Each row comes from the steps of one walk. Every step used is in the known rows, and no mark comes twice. Write the walk behind each row, first mark first.
In the rows, zero is written as 128.
Known rows:
zavipo, rigas: [ 99 132 149 121  99 143 138 137 143 143 163  99 126 136 130  94 140 135]
lefi, sasugo: [164  88 133 166 113 104 126 122 148 178 135 137 149 148 151  98 144 132]
zavipo, logog, lefi: [188 148 125 109 134 100 146 139 131 131 102 142 125 113 109 142 147 151]
zavipo, rigas, gupopu: [ 88 144 145 151  92 148 128 120 166 154 178 119  99 130 167  94 157 115]
logog, lefi: [147 138 135 129 128 138 150 142 115 139 157 129 112 138  97 104 160 161]
sasugo, zavipo, logog, lefi, rigas, gupopu: [148 140 102 146 152  90  89 113 125 118 103 144 113 117 120 173 139 101]
lefi, rigas, gupopu, sasugo, zavipo: [ 54  94 153 151 160 164 106  97 103 106 151 125 143 113 177 117 159 102]
rigas, zavipo, logog, lefi, sasugo: [204 119  77 114 164  76 133 123 178 140  64 147 122 102 111 140 147 109]
sasugo, zavipo, logog, lefi, rigas: [159 128 105 119 162  88 102 131  99 109  91 125 139 124  83 171 123 121]
sasugo, zavipo, rigas, lefi: [ 94 149 111 108  86 143 123 151 105 115 149 115  99 163  68 150  53 135]
rigas, lefi: [143 119 148  98 107 124 156 146  87 157 131 151 146 187 110 104  96 158]
gupopu, sasugo, zavipo, logog, lefi, rigas: [128 131 126 105 180 125 110 113 102  64  89 108 131  93 109 168 148 131]
lefi, rigas, gupopu: [112  91 165 151 136 116 113 105 119 175 151 138 159 162 184  80 179 108]
logog, zavipo, rigas: [118 170 145 108  97 134 150 175 144 168 182  73 153 155 135  64 160 116]
rigas, gupopu, sasugo, zavipo: [ 59 115 140 156 142 187 140 113 115 103 164 144 120  89 168 125 134 108]
logog, lefi, sasugo: [184 122 110 172 118 107 119 123 155 153 140 132  96 143 110 113 165 155]
gupopu, sasugo, zavipo, logog: [110 114 134 107 152 146 147 131 106  88  94 133 162  73 146 161 106 116]
gupopu, rigas, lefi: [153 127 180 120 126 158 151 140  95 164 119 186 171 179 141 109  68 182]
lefi, rigas, gupopu, sasugo, zavipo, logog: [ 94 104 144 130 163 126 105  92 120  97  94 137 158  93 190 151 144  90]

Which walk is each row?
[134 153  72 180 104 126  87 129 170 112 158  94  52 117  67 160 120 132] -> logog, lefi, sasugo, zavipo, rigas
[138 139 154 123 161 117 113  84 142  94  96 129 113 102 183 132 211 134] -> zavipo, logog, lefi, rigas, gupopu, sasugo
[199 113  82 132 104  66 107 134 129 142  61 165 139 151 104 189  41 124] -> rigas, lefi, sasugo, zavipo, logog
[144 112 112 119 136 107 139 149 106 134  97 148 170 102 115 163  80 104] -> sasugo, zavipo, logog
[164 149  91 123 142 110 132 149 113 107 106 145 120  96  75 181 101 128] -> sasugo, zavipo, logog, lefi
[ 64 141 115 165  99 158 112 129 150 131 184 122  92 114 132 133 110  93] -> sasugo, zavipo, rigas, gupopu
[172 174 116 122  65  92 121 160 163 175 144  87 119 201 124  87 123 132] -> logog, zavipo, rigas, lefi, sasugo
[ 42 134 137 123 125 191 133 129 124  77 165  84 111  91 124 131 121 126] -> gupopu, sasugo, zavipo, rigas
[ 54 144 167 137 106 184 136 100 168 105 177 106  91 100 198  91 183 126] -> zavipo, rigas, gupopu, sasugo
[ 61 151 131  96 105 180 133 134 105  68 147  97  92 131  96 146  79 147] -> gupopu, sasugo, zavipo, rigas, lefi
[155 104 151  94 191 138 168 131 137 158  63 187 216  93 170 119  94 113] -> gupopu, rigas, zavipo, logog
[124 104 125  90 192 121 134 124 109 133 126 112 146 142  90  83 179 115] -> logog, lefi, rigas, zavipo
[ 72 105 142 126 148 183 152 134  93  92 150 123 147  94 133 126 120 127] -> gupopu, sasugo, zavipo
[116 148 143  95  81 132 139 141 121 138 145 111 109 181 105 112  99 157] -> zavipo, rigas, lefi
[222 134 101 151 121  69 115 120 170 145  86 143 110 118 122 151 150 145] -> zavipo, logog, lefi, sasugo
[180 105 126 138  95  93 125 126 128 168 113 152 131 188 124 115 101 155] -> rigas, lefi, sasugo
